Known rows, with every step that occurs
bezog timu: [ 11   6 -24   8 -23  -5 -51 -15 -22  30  19 -43  32 -51 -37 -14  -5  14
 -28  17 -16  -1 -60 -46  20 -17  -3 -32  18  -9  17  -9  21  -1  14 -11
  -9  33  22 -24 -31 -17   6  42  -8 -21   7  25 -33 -54 -13]
timu pogor muda sano rosi bezog: [-42 -34   3  34  20 -32  23   5  19 -17   1  43  12  37  27  44  26   4
  19 -18  -6 -30  27  20 -15  13  23   9 -50   0 -19 -39 -21 -43  -7  17
 -15 -48 -15   6  21  19  21 -29  26 -41 -13  13  19  41 -10]
rosi bezog timu sano muda: [ -4  12  14  48  -3 -11   2  13  24 -15 -22  -3  20 -41   5 -16   4  19
  35  21   4 -25   0 -12  16  10  13 -11  17  48  -1 -14  30 -18  -8   6
 -23  31 -20  -5  43 -27  12 -44   3  -3  57   7   6 -46  51]
sano timu bezog rosi: [-20  40  25  11  -2 -13 -37 -12  46  22 -13  33   6 -54 -30  -4  26 -11
  31  10  20 -11   3   2 -20  46   6 -29   6  44  -3  39  29  35  41 -36
  23   9  26 -12 -40 -31 -26  24 -14  69  42 -65 -43  25  40]
timu nule rosi sano muda: [ 42  33  43 -55  -2  36  11   0 -43 -10  12  28 -20  48   0   2 -71  10
   2 -32   8  27  62  24  -8 -24 -18  30  31  15  -2  -3  -3 -42  -6  11
  -2  19 -19 -23  25  -3  21 -21 -31  13  -9  10  -6  29  32]
nule rosi sano timu pogor muda: [ 29 -10  -6 -57  35  32  14  22 -10 -14   9   7 -46  30  22 -24 -32   2
  33 -22 -30  19  26  19  16 -11  12  29   4  -1 -31  15  17 -14  28  -8
  36  -2 -16  -8  50  54  43 -27  -3   0 -26  -7  44  25  15]
nule rosi pogor: [ 59  -8  20 -38  27  43  14  50  31 -13  40 -58  18  63  18 -20 -48  13
 -31 -24  -2  35  -4 -17  16  30   3  22  21 -14  16   4 -37  30 -18  26
  35   0  -1   9  27  52  -2  40 -31  21 -51 -15 -27  -1 -35]
pogor timu nule rosi: [ 15   0  -8 -31 -45  16 -40   1 -74  -7  -2 -11 -50 -12  -3 -39 -11  -6
 -15  -4   7  51  38  60 -14 -13 -28  45 -22 -27   9   5 -21  40   5   8
  -6  39 -49 -34   8 -11   2 -16 -18  39  -8 -25 -40   2  23]
muda sano rosi bezog timu: [-34 -24   5  29  19 -72  13 -48  26   5 -12  38  24 -32  33  33   0  -9
   5  47 -17 -23 -14  -4 -19 -39   9  12 -11  -5  10 -43 -11  -5 -37   0
 -33  45  51  -9  16  32 -41  12   8 -43  49  30  39  16 -21]
timu bezog rosi pogor muda sano: [-17 -10  27   9 -32 -26  55  13  46  -6 -10  38  24 -43  -9   5  38 -19
 -12 -17  15  -6  46 -26 -32  22   2 -34 -13   0  -3  13 -12   8  -1  15
  34 -53  32  40 -35 -54 -34  12  34  14 -11 -20 -23  36   3]
bezog timu pogor: [-15 -11  -2  19  -7   1 -39   5  -7  21  28 -31  53 -55 -34  -5  13  23
 -19 -16  -1  -8 -47 -64  13  -9  42 -37  -2   4  18 -18  36 -22  27 -16
  -8  -6  -5 -50  -5 -18  26  36  27 -28   2  19 -54 -35   6]
rosi bezog timu sano gigo: [  2  -3 -16  57  -8 -27  17  24  11 -26 -17  21  12 -60   4 -27  -7  17
  38  29   5 -23  -3 -25   7  23   5  12  -1  42   1  -2  11  -6   0   1
 -39  38  25   3  34  -8  12 -18   0   4  64  13  30 -42  36]
rosi sano muda: [ 46  33  -1 -26  23  37  73 -12  17 -17 -10 -35 -18  82 -17  28 -37 -10
  20 -19   9 -24  -8  13  37 -25  -3 -27  38  27 -25   9  35 -65 -16 -35
   2   8 -18  27  21   4  11 -46 -11 -21  -9  37  21   7  -1]
pogor muda sano timu nule rosi: [  7 -10  -6 -47   2   0 -41 -32 -70  21 -16  50 -49  21   5  32   9   8
  34  19 -46   0  13  54   6 -41 -25  19   3 -33 -17 -25  -7 -11  10  30
   6 -21  26  13 -14   9  20 -32   1  -9  11  10  61  14  -6]
pogor timu bezog rosi sano muda: [-10  12 -16   7 -53   2  55  -7  16  -5 -35 -15 -49 -66 -11 -44  48 -33
  23  -7  30  28  49  32 -19  12 -12 -13 -20  19 -17  30  28  10  40 -19
  29  19 -58 -10   2 -68 -16 -45  23  35   5 -38 -55  27  41]
bezog rosi sano timu: [-11  14   3 -10  14   6  -3 -38  -7 -19 -20   3  -8 -61 -30  -1 -17 -43
   0 -13  15 -27  11 -48   6 -27   2 -26   3  17 -63  78  54 -10  19 -28
 -13  15  75   8 -13   5 -25  30  11  10 -27  -2  29  22  -9]
pogor muda: [ 30   7 -47   8 -25  23 -22  11 -36  16   7 -29 -37  75 -11  12   0  -1
 -26  -5 -28 -21  -7  30  13  34 -49 -19 -11 -35 -17 -10 -30  -7  15   9
   4 -41  -6  33 -47   5  10 -11 -31 -23 -51   8  28 -18 -43]
timu pogor muda sano gigo: [-13 -34 -26  19  15  -2  30  12 -17  -1  11  29   4  56   1  41  34  15
  38 -15  -9 -33  -1  -6   7  17   4   5 -34 -15  -4 -25 -11 -54  20  13
 -17 -78 -15  14 -12   6  54  -5  19 -44 -18  30   5  20 -31]
timu pogor muda sano rosi: [-41 -28 -10  18  20 -17   6 -12   0  18  12  36   5  53  16  45  24   3
   9 -22 -10 -29   6   5 -13 -14  17  -1 -24 -18  -2 -37 -10 -48   7  10
 -15 -53 -15  -3  -6  10  31  -4  25 -57 -36  25  11  35 -22]
rosi pogor timu sano muda: [ 25  -7   3 -20  17  35  52  19  11  14 -28 -48 -21  20 -18  20  34  -4
  19 -21  31  13   0  33  45 -41  29 -18  44  25   7  14  37  11 -14  29
   0  -1 -39  26  58 -17  31 -53  47  20  -7  20 -30 -24  22]
nule timu bezog rosi: [-26  41  38  43 -19  18 -35  25  11 -15  -3  -5   9 -42  -7 -61  -1  17
 -29 -11  37  62 -16 -26 -48  45  -8   9 -10  22  -5  46 -10   4  26 -23
  62 -19 -57 -26 -38 -38 -24  13 -36  10  35 -45 -29 -31  45]
rosi pogor muda: [ 52 -22  -1 -22   7  29  31  33  13 -10   3 -52   0  66 -28  47   2  -3
 -28 -32   0  -3  -7  15  32   4  -2 -43   6  -2 -25   0 -19  -5 -15  47
  18 -51  28  51   6  20   2  -5   3  -6 -58  12   0 -12 -42]
pogor timu: [  8   2 -41   1 -31  16 -12  -9 -29  -8  -8 -60 -34   7 -16 -26  21 -10
 -27  19   7   8 -27  43  17  10 -26   3 -27 -28   4  14 -11  46   0 -26
 -11  24 -45  -3 -11  -5 -18 -20  -4  21 -17  -8 -23 -21 -17]
nule timu: [ 12  33  17  18  15  45 -53  15 -25 -20  11 -53   3  43 -11 -26 -28  29
 -41   6  14  49 -77   4   2  23 -10  20   1   0   3  29 -10   1  -6 -22
  34  -8 -60 -19 -14  19   4   5 -51 -20  21  -2  13 -67   6]
bezog timu nule rosi pogor: [ 26  -9  40 -41 -20   4 -47   1 -52  24  25  -9  31 -85 -33 -10 -34  20
 -22 -20  -6  48  11 -31  -3 -42  22  -8  30   9  12 -17  13  -2  13  46
   7  34  33 -59  13 -16  16  39   2   2   7  10 -51 -26  21]
muda sano gigo: [ 15 -14 -44   7  20 -20  42 -32 -15   2   4  25   7  48   6  29  -5   6
  29  51  -5 -39 -51 -12  14  -4 -28  23   4 -26  31 -15 -23 -18 -23 -20
 -36 -11  47  34 -36  25   8  32 -14 -23  36  46  31   5 -61]
nule rosi: [ 42  18 -12 -13  11  40 -22  31   3   5  46 -43  -2  72  35 -53 -52  15
 -32   1 -16  14 -11 -13  -2  56 -37  42   9 -35  27   0 -49  33  -6  -6
  19  11 -30  -3 -19  36  -4  46 -57  15 -47 -21 -12  -9 -34]
pogor timu bezog rosi: [-23   5 -15  26 -64 -12   1   1   3  -6 -16 -13 -29 -70 -10 -58  52 -27
 -15   2  28  24  28  18 -31  39 -22  -3 -45  -7   5  33  -6  54  25 -26
  18  13 -52 -12 -34 -60 -35  -5  10  45  -3 -51 -64  12  24]
rosi bezog: [ 16  13  19  41  -8  -2  11  32  53 -74  -2 -24  35  49   6  -1 -23   7
 -27  15  12 -40 -14  18   0  78 -19   8 -37  20 -11   2 -46  16 -53 -21
 -26  10  -8  38  13  25 -43 -17 -38  25  12 -19  17  -7  -7]
febo gigo: [ 13  53 -90 -41 -19  35  -5  19  29   1  35 -27  12  87  24  30 -37 -13
 -13   7  24 -42 -26 -29  30  25 -18 -35  30 -23  52 -30 -23 -26   0 -48
 -37 -34  -3  18 -54  40 -26  67 -43  33 -51  13  -5 -13 -51]
timu pogor muda sano: [-24 -23  -4  11   7   3   9   7 -12 -10  10  19  20  54  -2  41  27  16
  -6 -17 -12 -37 -13  -4   6  -2  12  -4 -30 -32  -6 -26 -11 -44  -8  -6
 -11 -83 -33  24 -12  -2  40 -20  34 -44 -36  29  23  10 -25]

Rows
[-41 -18  23  14   8 -78   5 -56   0  -5 -12  70  33 -52  18  41 -13  -8
   9  34  -9 -12  10   8 -31 -54  11  15 -11   3  10 -41 -12 -18 -41  11
 -47  54  65 -20  14  13 -32   2  12 -32  62  35  40  23   0]  muda sano rosi bezog timu nule
[-35  -5  43 -22  26 -30  27 -38  43   3 -29  53  39 -49 -16  46  41 -11
  28  28   8 -24 -22 -10   3 -35  41 -18  16  15  12  17  28  18 -26 -15
  12 -13  62  28 -10  -9 -33   6  40  28  63  -3  14  32   8]  muda sano timu bezog rosi pogor
[-10   8 -49  12 -25  17  -1  -1 -45   7 -24  -9 -46  -8   7 -33  23 -14
 -13  25   4 -11  -9  30  19 -36 -17  23  16 -14  25  26  23  35 -15 -40
 -32  23 -57  15   3 -24  17 -53  26  12  -6  18  26 -44  31]  pogor timu sano
[-14  -7   5  11  11  25  13  -2   0  19 -25 -37 -13 -64 -12  -6  36 -32
  12 -32  47   3  35 -37  10 -27  19 -27  27  23 -31  50  44   5  26  52
  -7 -14  14   1  20 -49   1  15  46  20 -45  -8 -59   1  -3]  bezog rosi pogor timu sano muda
[-17   6  14  29  14  47 -47  40 -27 -19   9 -30  -4  34  -6 -13   3  39
 -15 -35  16  50 -41  12  -4  23  15  15 -24   5 -17  12   1 -34  37   3
  43 -67 -92 -29   6   8  47 -24 -18 -41  -6  -3  -2 -43  20]  nule timu pogor muda
[-16   8  40 -59  25  -6 -35 -54 -38   8  -9  66   8  -2   0  41 -13  13
  24  40 -18 -14 -23  27   7 -61   9  29  25 -10  16 -11   6   6 -38 -11
 -16  16  37  -1  -5  17   2  -2   0  13  60  14  46  18   5]  muda sano timu nule rosi
[-29   7 -36  26   6 -35 -48 -34 -26  80   3  27   1 -63  11 -19 -14  -3
   0  12 -16  -8 -14 -47  -8 -61   8 -12  61  15  32  -8  53  -3  20  -8
 -30  54  34 -43  -6 -21  21  21  14 -37  20  38  15 -49  31]  bezog timu sano rosi
[ 31 -34  10 -45  32   6  33  -5   6   3 -22 -10  -1  33 -21  72  30  -4
  11  -3 -17 -11 -25  30  47 -40  29 -41  16  -4 -25  -5   6 -10 -21  43
  19 -46  60  58  22  31   9 -18  40 -12  -2  26  39   2 -30]  rosi pogor muda sano timu
[ -4   8 -10   7 -12  11  23 -18  -9 -34  -5 -10   5 -35 -15 -13 -28 -38
 -41 -24  18 -31  15 -67  -5 -16 -17 -17  -4  -7 -51  68  21 -21  -6 -26
 -17   0  53  21 -26 -10 -28  47  13  -9 -62  11  29  16 -28]  bezog rosi sano
[  7 -11 -39  -3 -14   1  -5 -20 -43   5  -8   9 -27  61   4  33  25   0
 -13  25 -40 -32 -21  26  16 -14 -43  -5 -12 -56  -7 -29 -31 -28 -22   8
  -5 -51  11  53 -43   1   5 -22   3 -45 -28  38  67  -7 -48]  pogor muda sano
[ -6  15 -29  19 -13   0 -41 -10 -40  47   1   7  18 -59 -11 -26   1  13
 -20  22 -17 -23 -43 -60  21 -51   4 -11  54   2  38   1  49  -9  -3 -27
 -23  28  13  -7 -17 -36  36   5  23 -29  23  45  20 -75  31]  bezog timu sano
[-29  31 -25  39  33 -18 -15 -16  10  58   1  52 -13  47  42   4 -28 -16
  -6   2   4 -38  12 -14 -17 -36 -12  19  60  17  42   8  14  10 -20 -29
 -48  33  10   5 -12   4  14  -1  -7 -17 -15  27  48 -11  20]  timu sano rosi
[ -9   9   6  53  28 -45   6  -4  62  -5   9   0   5  47  26  14 -39 -17
   1   2  12 -12  25  27 -38  53 -13  14 -28  34  -8  -8 -41  23 -10   0
 -29  58  27 -14  18  49 -48  18 -54   5   3 -28   4  36 -14]  sano rosi bezog
[ 10 -27   8  15  -4   5 -20  55   8 -37  28 -23  -3 -26  41 -60  -9  28
  10  -7 -26  32  35  -7 -12  60   2  34 -37  -7 -15 -28 -30   5  28  45
  28  -2 -34 -33  46  25  15   1 -17   0 -14 -31  -6  -6  13]  nule rosi bezog timu pogor muda
[-38 -41 -23  16   2 -43 -35 -29 -30  52  13  17  16 -65  -9  20  31   4
  15 -11 -26   3  -6 -36  -7 -51  34 -28  -8  -8   2 -51  30 -44  50  27
  -4  -7  20 -54  -2  -9  40  19  37 -69   4  33 -18  -7 -11]  bezog timu pogor muda sano rosi
[-14  16  22 -18  13 -32  15 -40  29  14 -24  60  25   1  -7  36  28   9
  25  53 -11 -32 -45  23   6 -21  12  -6  16   5  36  -7  12  16 -40 -56
   5   1  18  31 -27  -3 -25 -21  11  19  88   6  40  16  19]  muda sano timu bezog
[-12  20  30 -10  54  15 -44  -7  29   9   6   0  29  28 -31  39  11  18
  33 -11  14 -22 -43  10  25  19  47 -18   1  43   1  22  41   7  19 -34
  -7 -11   3 -25   1  20  27   9  -1  31  23 -23 -24   7  14]  sano timu pogor
[-43  12  27 -10   7 -36  -3 -48  27  13 -26  64  27 -45  -3  25  39  -7
  26  45  -1 -35 -23  -8 -11 -21  12  -7   9   1  16  15  23  20 -22 -38
  -1  -6  47  24 -37 -22 -34  10  21  21  65 -10  25  27  13]  muda sano timu bezog rosi
[-12 -27 -30  24   4 -44  14 -29  -4   0 -17  32 -38  40  36  37  13 -17
  12  21 -36 -22  21  45 -20  -9 -30   6 -31 -28 -21 -42 -40 -19 -10  31
 -15 -11  28  35  -5  25 -13 -27  -5 -47  -3  19  70  25 -39]  pogor muda sano rosi bezog
[ 32   8  13  12   8  16   0  50  33 -54  28 -32   6  55  49 -55 -53  14
 -19  14  -6  11  13   8 -13  86 -26  54 -27 -12   3  -7 -58  33 -26   6
  11  20 -28  10  27  50 -23   8 -59  31 -14 -42   5   7 -14]  nule rosi bezog
[-26  -4  24  37   0 -64 -34 -22  17   7  -3  30  14 -46   4  13 -32 -13
  10   1   9  11  42  10 -42   4   5   2 -17  45  -8 -29 -10  -1  13  28
 -37  81  54 -58  24  19 -34  18 -35  -3  34 -11 -19  23  22]  sano rosi bezog timu nule
[-19  34  19  38 -46 -14   9  15  47   3   9  24  29 -30  -6 -33  11 -13
 -34 -10  26 -11  30 -44 -50  71 -24 -22 -17  14  18  31 -18  28   8 -36
  13 -12  -1   7 -71 -61 -50  38 -20  40 -11 -50 -52  26  15]  timu bezog rosi
[-21  -6 -17  -5 -11 -22 -14 -33 -18  24 -29  48 -34 -28  -3  26  51 -15
  33  19 -29 -22  15  26  -9  -6 -15 -23 -10 -19 -24  -5  11 -10  22  10
  13 -43  32  28 -46 -26  -5 -25  19  -5  15 -12  42  23  -3]  pogor muda sano timu bezog rosi
[ 62  23  -4 -42  32  52  43  22  11  -5  20 -37 -35  86  36 -33 -61   8
  16 -14 -10  22  19   3  18   6 -21  26  40  -1  -9  -1  -7 -25   4 -10
  32  20 -37   4  36  32  21 -12 -35  -9 -31   3   9  17  -6]  nule rosi sano muda
[ 26 -22  27 -44 -16  15  28   8 -22 -30 -15 -38   4  -3 -49  33   5 -14
 -26 -26  32  28   6  40  24 -34  23 -14  -2  13 -10  19  -3  29 -29  30
  -6  13   5   3  35   3 -11 -25  29  34 -13   6 -51   1   3]  rosi pogor timu nule
[-11  13  41  21 -24 -10  39  31  70 -12   5  10  48 -38 -16 -10  17 -14
 -32 -32  41   6  30 -48 -35  51  11 -34  -7  25   8  32  -7  24  -4  -6
  32 -26  12  21 -36 -46 -48  38   5  46 -14 -48 -65  26  13]  timu bezog rosi pogor
[ 27   9   2 -55 -27  31   9 -15 -67  -8 -15 -15 -69  -9  -5 -27 -14 -10
  24 -16   8  59  56  75   4 -41 -16  31   1  -3 -13   2  13   2  20  14
   4  47 -61 -37  41 -19  20 -58  -1  29   1  -5 -29  18  36]  pogor timu nule rosi sano muda
[-30 -33 -18   8 -15 -16 -31 -15 -39  25  11  -4  29 -61 -21  13  39  19
   1  -3 -28  -7 -32 -38  16 -44  33 -33  -7 -24  -3 -41  32 -41  32  12
   0 -34  -2 -31  -9 -27  44  11  48 -60   2  36  -9 -27  -7]  bezog timu pogor muda sano
[ 47 -25  -3 -41  16  40  19  38   6 -12  26 -72 -18  27  19 -41 -14   0
 -22 -16   0  61   7  18  18  16   3  29   3 -26   6  10 -31  54  -1  32
  42  14 -29   0  43  40  -1  15  -4  34 -45 -25 -35  -2 -25]  nule rosi pogor timu
[ 43 -16  13 -41  -5  26  42  58  34 -11  18 -45 -15  13  27 -52  -2   4
 -14 -15   4  68  26  21  -3  38   7  26  -2  -9  23  -3 -31  63   3  19
  57  14 -48  -3  40  26 -10  -3  -5  49 -23 -42 -50  11   6]  nule rosi pogor timu bezog
[  5 -17  23  15   1   7 -16  50  27 -38  31 -26  32 -31  35 -62 -29  29
   2   0  -8  28  17 -29 -11  57  19  39 -30   0   3 -20 -25  11   9  20
  18  23 -32 -34  49  32   6  20 -18  11   6 -33 -20  -9  14]  nule rosi bezog timu pogor
